Each row was made from one walk, in order. Every step used is in the known rows, and no mark comes twice. Write each row's walk.
Known rows:
palik funi: [ 1.021  2.719  0.096 -1.358  2.123  1.399 -0.280 -0.713 -0.468 -0.726
 -0.011  0.624  0.941 -0.455 -0.913  2.112 -0.888  1.684  1.264  0.829
  2.033  1.082 -1.673  0.019 -0.547  1.016]
pifila zese goto palik funi: [ 1.808  3.353 -0.168  0.074  3.961  0.891  0.037  2.560 -0.961  5.012
  0.794  0.302  0.360 -0.387 -1.036  2.171 -0.682  1.940  1.885 -1.482
 -1.157  1.926 -2.926 -2.430 -2.176  2.897]
goto zese: [ 0.812  0.160 -0.999  1.521 -0.850  1.414 -0.617  2.761 -0.544  0.067
  1.245 -0.144 -0.847  0.207 -0.744  1.221 -0.815  0.378  1.112  0.408
 -0.250  0.691 -0.542  0.720 -0.658  1.523]
novu zese pifila funi: [-4.544  1.568 -0.592 -3.126 -0.319 -0.097  1.311  1.452 -0.628 -1.744
  2.389 -0.164  2.993  2.528 -0.282  3.669 -1.341 -0.341  0.252  0.636
  0.095 -1.226 -2.359  1.194  0.588  2.227]
novu palik goto: [-1.284  2.219 -1.253  0.114  4.617 -0.992 -0.167 -0.625 -0.561  2.626
  1.568 -1.561 -1.518  0.244 -1.478  2.520  0.468  1.395  0.454 -1.084
  0.046 -1.353  0.198 -0.209  0.377 -2.720]
novu pifila funi: [-2.576  3.101  0.233 -2.670 -0.808  0.290  1.490  0.824 -0.595  1.049
  1.789 -2.462  1.885  3.254 -0.852  2.841 -1.052  0.356 -0.249  1.913
  0.520 -1.204 -2.616  1.069 -1.417  4.123]
palik goto zese pifila funi: [-3.449  2.406 -1.324 -0.471  1.608  0.497  1.364  2.215 -0.989 -4.575
  2.556 -1.380  0.462  0.286 -1.488  1.765  0.820  1.495  2.745  0.977
  0.634  0.753 -0.838  3.037 -0.990  4.334]
palik funi zese goto: [-0.683  2.284  0.246 -1.651  4.597  0.340 -1.893 -0.310 -0.573 -2.000
 -0.196  0.206  0.990  2.092 -1.719  3.350  0.387  1.616  0.995 -1.646
  0.063  1.476 -2.142 -1.449 -3.652  1.476]
pifila palik: [ 0.623  0.794 -0.331 -0.775  2.384  1.010 -1.029  1.200 -0.181  3.544
  1.757 -0.382 -1.152 -1.460  0.400  2.332 -0.413  1.261 -1.654  0.399
  0.671  0.755 -2.212  0.838  0.061  0.555]
pifila zese goto: [ 0.858  1.386 -0.258  0.521  1.323 -0.632  0.228  2.841 -1.267  3.019
  1.595  3.136 -0.185  1.612 -0.245  1.993 -0.306  0.791 -0.072 -2.390
 -1.443  1.766 -1.596 -1.386 -0.422  1.239]
zese pifila: [-1.279  1.203 -0.732 -0.986  0.947  0.003  0.999  2.112 -1.194 -2.414
  1.767  2.458 -0.253 -1.508  0.063  2.697 -1.814  0.032  0.707  0.757
  1.889 -0.241 -0.763  0.768  0.097  2.472]
novu funi zese goto palik: [-0.118  2.307  0.029 -1.251  3.213 -1.033 -0.115  2.532 -0.521  2.641
  1.520 -2.911  1.426  0.355 -2.089  2.819 -0.731  1.136  0.996 -1.374
 -2.862 -0.035 -2.290 -2.990 -2.818  1.792]
pifila zese funi: [ 1.162  1.842  0.037 -1.699 -0.374  0.440  0.261  2.227 -0.508  4.701
  2.851  1.847  1.840  1.873 -0.058  0.869 -1.773  1.045  0.322 -0.634
 -0.421  1.912 -0.911 -0.752  2.080  2.226]
funi zese pifila: [-3.772 -0.203 -0.352 -1.654  1.498  0.519 -0.939  2.832 -0.706 -3.787
  2.027  1.225  0.578 -0.044 -0.347  2.989 -1.722 -0.696  1.600 -0.600
  2.745 -1.167 -0.531 -0.253 -1.561  4.373]
goto palik pifila zese funi: [ 0.857  2.163 -0.653 -2.376  2.034  1.144  1.107  3.840  0.453  7.845
  2.559 -2.366  0.662  1.442 -0.701  0.316 -2.693  0.497  0.529  0.300
 -1.056 -0.209 -2.150 -0.830  0.376  6.726]
novu pifila funi zese goto: [-4.090  2.603  0.276 -3.083  1.399 -0.766 -0.181  1.662 -0.665  0.162
  1.707 -2.834  1.868  5.764 -1.801  3.934  0.286  0.246 -0.537 -0.578
 -1.541 -1.044 -2.980 -0.235 -4.597  4.531]
funi zese pifila palik goto: [-3.588  0.509 -0.887 -1.759  5.217  0.261 -1.806  2.379 -0.154 -1.845
  3.037 -1.601 -0.839 -2.486 -0.652  2.997  0.468  0.578  0.836 -1.024
  3.507 -0.519 -0.745  1.485 -1.755  5.165]
palik goto: [ 0.084  1.968 -1.098  0.874  3.083 -1.027  1.178 -0.437 -0.122 -0.023
  1.573 -0.733  0.610 -0.514 -1.217  1.462  0.553  1.308  0.223 -0.408
  1.112  0.686 -0.526  0.185 -0.020 -0.040]
novu palik zese: [-2.068  0.430 -1.470 -0.108  2.202  1.539 -3.120  2.651 -0.105  2.486
  1.142 -0.741 -0.121  2.142 -0.775  2.322 -0.828  0.110  0.476 -2.024
  0.527 -1.538 -0.211 -1.954 -0.101 -1.323]
pifila funi: [-2.054  2.429  0.304 -1.628  0.482  0.573  1.230 -0.469 -0.366 -0.352
  1.209 -0.975  2.615  1.751 -0.188  2.234  0.025  1.666 -0.601  0.562
 -0.674  0.051 -2.573  0.648  0.096  0.568]
novu funi zese goto: [-0.042  2.126  0.712 -2.084  2.060 -1.732 -0.194  1.145 -0.789 -1.279
  1.159 -0.224  1.542  1.087 -1.966  2.976 -0.331  0.949  0.773 -1.620
 -1.925  1.207 -1.511 -1.881 -2.303  1.370]
goto palik pifila funi: [-2.200  2.604 -0.514 -2.186  2.953  1.531  2.363  1.046  0.635  3.632
  1.118 -4.661  1.180  2.084 -1.003  1.564 -1.172  1.327 -0.502  1.631
 -1.157 -2.210 -3.922  0.237 -1.609  5.163]
novu funi zese: [-1.122  1.162  0.902 -2.432 -0.362 -0.051 -0.535  1.496 -0.256 -2.277
  1.578 -1.023  2.000 -0.049 -1.541  1.948 -1.818  0.088  1.898 -0.444
  0.590 -0.139 -0.750 -1.644 -1.246  2.809]

Which walk is each row?
[ 0.479  1.278 -1.736  1.089  2.939 -1.528  0.553  2.347 -0.332  7.292
  1.526 -1.510  0.369  2.852 -1.159  3.448 -0.471  0.231 -1.719 -1.497
 -3.666 -0.181 -2.811 -2.159 -1.371 -1.647] | novu zese goto palik
[-5.371  1.938  0.639 -3.396 -0.262  0.752 -0.435  2.016 -0.120 -0.818
  2.327 -3.855  2.328  4.012 -1.496  3.133 -1.261 -0.636  0.593  0.584
  1.677 -2.212 -2.350 -0.078 -3.305  6.281] | novu pifila funi zese
[-0.459  0.099 -0.959 -0.166  2.486  2.494 -3.198  3.408  0.384  1.940
  1.589 -1.407 -0.247 -0.372  0.130  1.564 -0.006  0.191 -1.086 -0.940
  1.573  0.738 -1.829 -0.598 -0.343  1.934] | pifila palik zese
[ 1.080  0.883 -1.319  1.594  3.486  0.997 -1.512  2.401 -0.071  2.181
  2.372 -2.665 -2.630 -1.661 -1.098  1.029  1.412  1.690  0.455  0.155
  0.959  1.749 -0.937  2.088 -0.718  2.232] | pifila palik goto zese
[ 0.972  1.403 -0.905 -2.234  0.229 -0.730  0.035  0.377  0.172  4.965
  2.287 -0.049  2.729  3.504 -1.026  2.407 -1.571  0.319 -1.109 -0.365
 -1.449  1.094 -1.367 -0.375  1.926 -1.676] | novu zese funi
[-0.103  0.747 -1.625  1.510  2.191  2.284 -1.479  3.757  0.510  3.769
  1.680 -2.853  1.318  0.502 -0.935  1.231 -0.986  0.064  0.372 -0.975
  0.542 -0.745 -1.550 -2.619 -1.224  1.646] | goto palik zese
[ 0.534  1.788 -1.163 -1.218  1.152  1.309 -1.363  2.139  0.416  2.060
  1.911 -0.232  2.341  3.169 -1.125  0.854 -0.588  1.016 -0.087 -0.716
  0.231  1.381 -0.682 -1.061  0.811  1.001] | palik zese funi
[-0.821  0.394 -1.253  0.622 -0.534  1.212 -0.217  4.543 -1.352 -2.915
  2.130  2.005 -1.634 -1.378 -0.373  2.154 -1.743 -0.271  2.370  1.039
  1.068  0.332 -0.344  1.749 -0.702  3.804] | goto zese pifila
[ 0.750  1.105 -1.422  0.274  4.310  1.085 -2.909  3.333  0.010  3.143
  1.279 -0.378 -1.059  1.200 -0.206  2.277  1.670  1.128 -1.926 -2.066
 -0.771  2.108 -2.625 -0.948 -1.523  0.535] | pifila palik zese goto
[-0.882  0.654 -0.283 -0.051  2.942 -0.776 -1.160  1.198 -0.537  0.366
  0.885  0.635  0.339  3.122 -1.109  3.222  0.444  0.675 -0.526 -2.295
 -1.091  0.844 -1.461 -1.487 -2.800  0.676] | funi zese goto
[ 2.004  1.608 -0.804 -0.439 -0.413  0.978 -0.321  2.266 -0.373  2.074
  1.982  0.126 -0.144  1.995 -1.133  1.026 -0.820  1.702  0.648  0.798
 -1.729  1.860 -0.724  0.943  0.510  0.647] | goto zese funi
[-3.314  2.555 -0.152 -2.708  0.632  0.470  1.935  0.999 -1.012 -3.696
  1.947  1.085  1.817  0.578 -0.097  2.661 -0.798  1.013  0.383  1.217
  0.717 -0.325 -2.040  1.918 -0.086  3.106] | zese pifila funi
[-5.102  1.935 -0.219 -4.552  5.191  0.010 -1.148  0.595  0.017  0.719
  0.416 -3.542 -0.304  7.213 -1.574  3.968  0.486  1.147 -0.612 -1.715
 -3.137 -2.673 -2.815 -0.005 -3.642  2.397] | novu palik pifila funi zese goto
[-0.245  1.536 -1.357  0.464  2.086  0.513 -1.155  4.182 -0.368  3.389
  3.121 -4.688 -3.494 -1.301 -1.641  1.768  0.414  0.324  1.007  1.439
  2.077  0.374 -1.347  2.185 -2.401  5.291] | novu pifila palik goto zese
[ 1.527  2.523 -1.495  0.502  1.617 -0.169  0.068  0.899 -0.176  1.496
  2.746 -1.410 -0.070  1.152 -2.107  0.501  0.807  2.292  1.448  0.264
 -0.965  2.410  0.082  1.558  0.364  1.066] | palik goto zese funi
[-1.416  0.557 -0.908 -0.782  5.738  0.055 -0.010  2.402  0.451  3.296
  0.783 -3.936 -0.670  3.128 -1.725  2.564 -0.557  0.285 -0.417 -1.279
 -1.778 -1.498 -2.747 -1.853 -4.376  4.766] | funi zese goto palik pifila
[-0.992  3.448 -0.690 -1.887  5.075  0.065  2.612  0.754  0.009  3.692
  0.672 -3.856  0.545  3.410 -1.181  2.484  0.365  1.964 -1.521  0.602
 -3.661 -1.049 -4.651  0.115 -2.795  3.684] | zese goto palik pifila funi
[-1.277  1.251  0.655 -1.857  2.506  1.857 -2.406 -0.147  0.089 -2.478
  0.257 -0.535  1.844  0.565 -1.474  2.406 -1.007  0.842  1.877 -0.545
  2.725  0.128 -1.198 -1.216 -2.597  3.419] | palik funi zese
[-0.044  1.836  0.438 -2.454  6.282  1.119 -3.326  0.415 -0.265  0.790
  0.444 -1.033 -0.662  0.093 -1.106  3.743  1.183  2.154 -0.251 -1.285
  0.130  1.665 -3.217 -0.512 -3.373  2.101] | pifila palik funi zese goto
[ 0.224  2.592  0.101 -2.892 -1.625  0.200  0.479  3.519 -0.598  5.191
  3.428  0.148  1.118  2.204 -0.811  1.616 -2.848 -0.379  0.743  0.557
  0.760  0.543 -1.141 -0.455  0.423  5.091] | novu pifila zese funi
[ 0.152  1.190 -1.216 -0.353  3.240  0.970  1.201  2.475  0.439  4.298
  1.106 -3.482 -0.792  0.264 -0.942  1.400 -2.111  0.174 -0.299  1.090
 -0.017 -1.641 -2.410 -0.390 -1.383  4.345] | goto palik pifila
[-2.909  2.493 -0.299 -1.321  4.135  0.368  0.113  0.857 -0.171  2.478
  1.558 -3.690  2.352  4.312 -1.365  3.207  0.921  1.762 -0.740 -1.667
 -3.411 -1.016 -3.488 -2.050 -3.531  2.348] | pifila funi zese goto palik
[-2.346  1.130 -2.189  0.378  3.268 -0.168 -0.625  3.327 -1.473 -1.876
  2.516 -0.262 -3.024 -1.134 -1.648  2.717 -0.237  0.687  3.133 -0.153
  0.797 -1.197  0.790  1.850 -0.322  1.037] | novu palik goto zese pifila
[-0.334  2.400  0.052 -3.223  3.742  1.869 -1.085  1.354 -1.086 -2.003
  1.414  1.340 -1.204 -4.490  0.337  3.246 -0.968  1.644  1.097  1.619
  3.639  0.999 -2.670  2.258 -0.659  4.302] | zese pifila palik funi
[-0.142  0.980 -1.953 -0.372  4.419 -1.436  0.946  2.625  0.350  6.938
  0.985 -3.185 -0.757  3.879 -1.648  2.946 -0.999 -0.496 -1.193 -0.530
 -3.049 -1.070 -3.555 -1.097 -2.150  1.780] | novu zese goto palik pifila
[ 1.483  2.316 -1.201  1.517  4.443 -0.826  1.058  1.492 -0.744  5.287
  0.960 -0.782 -0.570  0.959 -0.674  2.728  0.215  1.841 -1.188 -0.993
 -3.176  0.137 -2.631 -1.416 -1.673 -0.460] | zese goto palik
[ 1.076  3.923 -0.004 -1.098  2.988  0.547  0.289  4.172 -1.343  6.299
  1.468 -1.300 -0.320  0.295 -1.513  2.954 -1.662  0.446  2.127 -0.146
  0.019  0.388 -3.159 -1.859 -3.525  6.008] | novu pifila zese goto palik funi
[-0.653  0.910 -0.881  0.467  4.239 -0.049 -0.826  2.142 -0.314  4.178
  1.223 -2.341  0.125  2.181 -1.369  3.163  0.139  0.744 -0.351 -2.014
 -2.738 -0.598 -2.210 -2.639 -3.408  1.711] | funi zese goto palik
[ 2.201  2.492 -1.398 -0.378  3.340  0.665 -1.238  1.535  0.021  3.865
  2.972 -2.884 -1.540 -0.740 -1.262  0.888  1.497  2.779  0.001  0.623
 -0.777  2.693 -0.980  2.659  0.206  1.475] | pifila palik goto zese funi
